Each row was made from one path, in order. Every step used is in the known rows, and no mark comes twice. Write each row's path.
Known rows
V -> D -> F -> R -> P -> Z: [  3.4   7.2   1.6 -34.5  -5.1  -1.8 -16.3 -13.4 -30.6  29.1 -25.5  -2.8
 -13.9  26.1  47.6  -1.9   8.2  11.0  38.3   3.1   3.1  -8.6  17.9]
R -> P -> Z -> G: [ 12.8  14.2   9.4   0.9  26.2   4.3  18.3   9.7 -13.5  31.7  26.7  10.5
   0.1  26.4  21.7  18.7  -1.9  17.0 -10.3  -2.8  -1.4 -32.2  30.4]
Z -> G -> D -> F: [-26.6  -0.2  -6.2 -18.5   3.3 -34.7  44.4 -10.9  13.4  12.2  14.6  16.0
 -20.5  46.5   7.3   7.8   3.6 -27.9   1.4   6.3  -1.9 -15.1  -9.2]
F -> Z -> G -> D: [-10.7  -0.1  -2.9  -6.0   9.8 -27.5  33.3   7.8  -6.6   3.5  31.7  -7.5
  14.4  47.1   9.7  -5.1   3.8  16.4  15.3 -21.6 -13.2  -9.5  -6.8]
P -> Z -> G -> R -> V: [ -7.3   6.4  19.7   5.5  15.9   3.9  16.5   5.8  23.4  35.5  35.3  11.2
  29.7  13.3  -7.3  16.6  18.4  24.4  11.8 -12.1  23.4 -23.1  -1.3]
P -> Z -> F -> R -> V: [ 16.2   9.4  40.9 -17.4  28.5  -2.5 -39.6 -27.0  21.2  22.7  18.3  -5.8
  32.5   3.3   8.4 -22.0   1.1  39.0  -0.4   9.6  21.4 -15.4   3.2]
V -> Z -> G -> R: [-10.0  18.0 -15.9  -1.3  -1.9   3.5  19.1   1.5 -13.2   9.9  24.9   2.3
  26.2  26.5   6.0  24.7 -11.0  20.1  28.9 -14.5   8.0 -11.4 -28.0]
F -> R -> V -> Z: [ -7.5  45.9  10.7  -3.6  26.4  -0.7 -25.2 -23.3 -17.4  12.4   5.5 -28.2
  57.6  16.9   7.9   1.8  -6.8  38.5  24.1  10.5   8.4 -12.3  -0.2]
R -> V -> Z -> G -> D: [-27.7  14.5  -5.5  -3.1  16.2  -6.6  28.7   9.4 -12.6  25.6  34.9  -4.2
  45.7  35.7   2.9  39.9  14.4  17.1  19.3  12.0  -2.9 -24.3   7.0]
R -> P -> Z: [ 22.7   1.9   7.6   4.3  16.8  -0.8 -14.3  -7.9 -22.9  12.6   4.3   3.5
  16.4  11.3  31.2   8.7  -1.5  24.3  -4.5   2.7   0.5 -20.3  25.7]
R -> P -> D -> F: [-22.9 -15.0  -9.6  -6.1   7.1  -8.4  11.9 -18.7 -19.2  -1.7  -7.2  -0.9
 -17.0  18.2  32.0  28.1  -1.3  -6.8  -2.6  21.5  16.0 -16.6  15.2]
Z -> G -> R: [-18.0   8.0  11.2   9.8  15.7 -15.7  30.0   4.6   8.1   2.4  26.8  13.0
   5.2  22.7 -10.8   3.4  -5.3   2.7  16.5 -19.8  20.6  -6.3 -24.4]
D -> F -> Z -> G -> R -> P: [-18.8  27.4 -13.1   1.0 -15.8 -24.8  41.0   5.6   3.1  35.3  -0.7 -11.8
 -47.9  44.1  22.5  34.3 -15.3   0.9  19.3 -28.4  -0.8  -5.0   1.1]
R -> P -> D -> F -> Z -> G: [-15.9  -0.1 -21.5  -9.0   4.1  -8.6  43.2   5.5 -19.2  22.5  14.0 -16.2
 -33.3  44.5  38.3  33.3  -8.2  12.3  -5.6  -3.9  -5.3 -26.7  17.5]
P -> Z -> F -> D: [ 20.9 -34.8  13.8 -27.9  17.4  10.1 -34.8  14.8 -13.7   6.2  36.5   8.6
  32.2  10.2  29.0   0.1  -4.0  43.8  -1.5  -6.0  16.0  -0.6 -26.4]
P -> D -> F -> R -> V: [-33.6   3.1   9.2 -19.5  21.5 -16.3  -4.0 -35.2  14.3  -1.0  -1.1 -12.2
  13.5  14.9   1.8  -4.7  11.9   7.6  12.6  24.5  29.2 -12.2  -3.3]
F -> Z -> G: [  5.8  23.3   3.9   4.2  23.4  -9.9  25.8   9.2 -13.8  18.6  35.8 -18.8
   5.2  40.5  19.7  -3.0 -21.9  32.1  -9.1 -30.1  -4.0 -15.0  -8.2]
P -> Z -> G: [ 20.6   5.1   7.0 -10.8  28.6   8.6  12.0  -2.7  -3.1  20.8  36.6  10.8
  16.3  24.9  17.4  -6.8  -5.6  25.4 -16.6  -9.5   2.9 -31.3   0.2]
R -> V -> D -> F: [-26.0   6.2  18.0  -3.6  13.2  -2.0   5.4  -2.9 -17.5  44.9   3.7 -14.9
   7.7  18.4  38.3  24.7  -0.8   7.8   9.2   2.3  23.2 -11.7   5.2]
V -> Z -> F -> R -> P: [  3.7  31.5   6.1 -13.3  11.6  -2.7 -29.4 -16.3 -32.2  11.4  -3.4 -15.2
  12.9  20.8  29.2  10.8 -28.9  29.1  18.2  10.6  -0.6  -7.6   4.1]
D -> F -> R -> P -> Z -> G: [  9.0  32.9  -1.5 -27.6  12.0 -12.2  15.8 -20.6   3.4  36.9  -1.5   7.3
 -35.8  42.2  17.8   1.4  -3.6  -1.1   3.5   9.2  -3.4 -24.9  20.7]
Z -> G -> R -> P -> D: [-39.2 -17.6   1.3   3.4   7.4  -7.3  42.1  15.4 -12.7  -4.8  20.8  16.5
  -0.1  17.1  -3.8  32.0   9.5   2.8  27.6  -4.2  25.2  -9.8   3.4]
F -> R -> V: [-16.1  36.0  37.9   5.2  40.2 -22.5 -16.8 -22.7   4.3   6.3  10.1 -14.8
  33.9  13.6 -11.9 -19.6   2.5  20.6  10.1   5.0  22.1  -1.7   1.6]

Write each row's path
[-24.4 -19.9 -27.5 -17.1 -15.7 -11.0  40.9  -5.8   8.3   2.0  12.5  -8.7
 -17.0  36.3  17.7  13.8   4.1  13.9  25.1 -24.7  10.7 -14.2 -29.7]
P -> D -> F -> Z -> G -> R
[-18.9 -17.3   5.4   6.6  20.8  -2.8   5.3  -3.0 -33.9 -13.6  12.1   0.5
  15.6  10.7  20.2  16.6   2.7  12.2   4.0   9.7  17.9 -14.7  19.6]
R -> P -> D
[-42.0  23.3  15.8 -22.4  19.3 -45.6  32.7 -17.2  30.2  27.6  10.6   4.2
  -8.3  45.6 -19.1  -1.2  19.1 -21.9  22.3  19.3   7.6 -12.2   4.3]
Z -> G -> D -> F -> R -> V
[ 13.8  23.0  -0.7 -23.3   5.2 -15.0 -19.4 -34.2  -2.7  16.1 -24.1  -2.1
 -20.5  27.8  26.7  -8.4  -2.2   2.8  12.4  13.1   0.7 -12.3  18.9]
D -> F -> R -> P -> Z
[ 30.7 -18.0  18.4 -13.8  16.4  10.6 -29.8 -18.8   1.9  11.0  23.5   7.1
  21.2   6.9  31.6 -11.0 -12.1  32.1 -20.0   1.0   6.6 -18.1  -9.7]
P -> Z -> F
[  3.3  25.5 -10.7  -9.3   9.3 -14.2  32.9  -5.7   2.6  33.3  19.4 -21.3
 -27.0  49.8  30.9   5.4 -26.7  12.5 -15.1 -20.6  -8.7 -17.3  -7.7]
D -> F -> Z -> G
[ -2.6 -14.9 -13.1 -31.1  -2.5 -15.6  30.5 -15.3  19.8  17.8  16.4  22.0
  -9.3  44.5  18.9   6.4  17.9 -10.8   2.9   9.0  -8.9 -25.4  -1.8]
P -> Z -> G -> D -> F
[-23.6  21.4  39.2  -6.1  29.8  -8.7 -13.2   0.3 -27.4  20.6   6.7 -16.4
  41.8  13.7  11.1 -13.1   7.5  28.0  37.5  -7.4  24.5   3.0   3.7]
F -> R -> V -> D
[  1.8 -21.1   2.1 -20.2  11.7 -10.1  20.3  -0.5   4.8   4.2  36.4  24.8
  23.7  34.3   8.2  -4.2  23.5   6.7  10.3   1.1  -7.5 -23.6   0.2]
P -> Z -> G -> D
[-31.3  18.1 -18.3 -16.6   1.1  -9.7  33.8  -3.6   2.8  39.8  20.5  -3.4
  15.8  43.1  17.0  47.5   9.1  -1.2  12.7  20.6  -5.9 -26.6   5.2]
R -> V -> Z -> G -> D -> F
[ 16.5  20.9  15.8 -10.1  20.7 -10.6 -25.6 -21.7 -16.9   3.2  -7.8  -2.1
  13.9  16.1  15.3 -18.6   1.5  22.0  19.9   1.5   3.3  -8.1  19.9]
F -> R -> P -> Z
[-15.9 -15.6  24.7 -18.7  23.5 -12.2 -17.4 -16.0 -17.9 -14.9   7.4   0.4
   4.5   9.2  10.2  -5.5  -6.2  18.3  14.3  17.0  23.2  -7.2   8.2]
Z -> F -> R -> P -> D
[-30.4  22.6 -15.8 -30.2  15.7   8.5  21.3 -18.3  -3.9  23.9  15.0 -16.4
  17.5  36.9  11.5  23.8   2.7  19.8  19.4  22.8   8.4 -33.8  -2.5]
P -> D -> F -> R -> V -> Z -> G
[-20.0  24.4 -27.1 -42.6  -4.9 -24.4  24.3 -24.7  -2.5   5.7   0.7   1.0
   1.7  57.5   8.4   1.4   0.8  -8.1  37.8  11.6 -14.6 -13.4 -17.2]
V -> Z -> G -> D -> F -> R
[-24.5  12.7 -16.4 -28.4   8.9   6.4 -11.8 -35.0 -11.0   4.2  -6.7 -25.2
  33.9  20.2  22.1  16.6   7.2  23.9  26.2  28.0  12.5 -22.1  -6.7]
P -> D -> F -> R -> V -> Z
[ -6.6  27.8   6.8 -20.3  15.6 -32.2  -9.3 -42.0   7.5  -2.1 -13.7  -7.2
 -11.4  30.7   8.9 -25.6 -16.4  -7.0   6.9   8.3  13.6   2.5 -15.8]
D -> F -> R
[ -9.9  18.6 -16.9  -5.0 -13.3 -23.4  33.9  -5.9  14.7  24.7   7.1  -9.9
 -27.6  41.4  16.9  10.0 -17.6   5.9  14.9 -32.5   2.7  -4.4 -29.2]
D -> F -> Z -> G -> R
[-35.8 -22.6 -13.8  -3.5 -15.5 -14.3  14.4 -15.3  -5.5 -10.8 -15.9   6.9
 -16.5  11.3  16.6  31.1   9.1 -11.6  27.8   9.3  27.5  -5.6  -3.5]
G -> R -> P -> D -> F
[-12.8   7.0  10.9   3.4  -3.2   9.0 -22.8  -8.2   1.0  23.1  15.5  -8.8
  45.1   2.3  12.5  37.5  -9.7  36.2  20.7   0.5  22.3  -4.6 -22.1]
G -> R -> V -> Z -> F
[-19.7  38.7  21.3  -9.6  26.4 -27.8 -10.8 -35.5  18.4  21.8  -7.6 -17.9
   2.3  23.1   1.9  -9.4  -3.7  -0.4   5.5  13.1  20.4  -4.7   0.0]
D -> F -> R -> V
[-17.3  21.9   1.1  14.2  -1.3   5.7 -12.9  -8.4 -10.8  12.8   8.0 -13.7
  55.9   5.2   9.2  32.4   4.5  30.4  32.6  -5.2  16.0  -3.9 -16.9]
G -> R -> V -> Z
[-20.7   3.8  -4.6 -28.8  -0.6 -49.8  -1.4 -40.2  14.6 -15.8 -17.4   5.4
  -3.2  37.7  -2.6 -27.4  10.7 -23.1  32.8  12.9   4.0  10.4 -17.8]
G -> D -> F -> R
[ -1.4 -11.6   0.3 -10.8  10.8 -12.8  29.3   9.4  -9.3  17.5  22.8  21.8
   5.3  35.4  14.2  17.4  21.9   0.8  11.5   5.3 -10.6 -25.0  29.3]
R -> P -> Z -> G -> D
[-29.2  12.5  -0.1 -33.7   7.9 -47.1  33.4 -25.3  19.0   0.7   4.4  13.7
 -21.2  53.5  -8.5 -19.1   5.1 -26.9  26.2   9.2  -1.2  -5.3 -15.1]
Z -> G -> D -> F -> R
[-39.6  -5.1  12.5  -2.9 -12.2 -10.0   6.5  -0.8  -5.6  35.6  -7.0  -4.9
   7.3  12.7  23.1  30.5  12.2   3.7  40.3  -7.8  36.8   2.3 -14.7]
G -> R -> V -> D -> F
[ -3.8  29.8   4.4   9.5  20.1  11.3 -16.3  -9.5 -24.7  20.0  16.3 -21.3
  56.3  11.6  23.0  29.5 -10.4  39.9  -0.9   6.8   6.4 -19.1   2.5]
R -> V -> Z
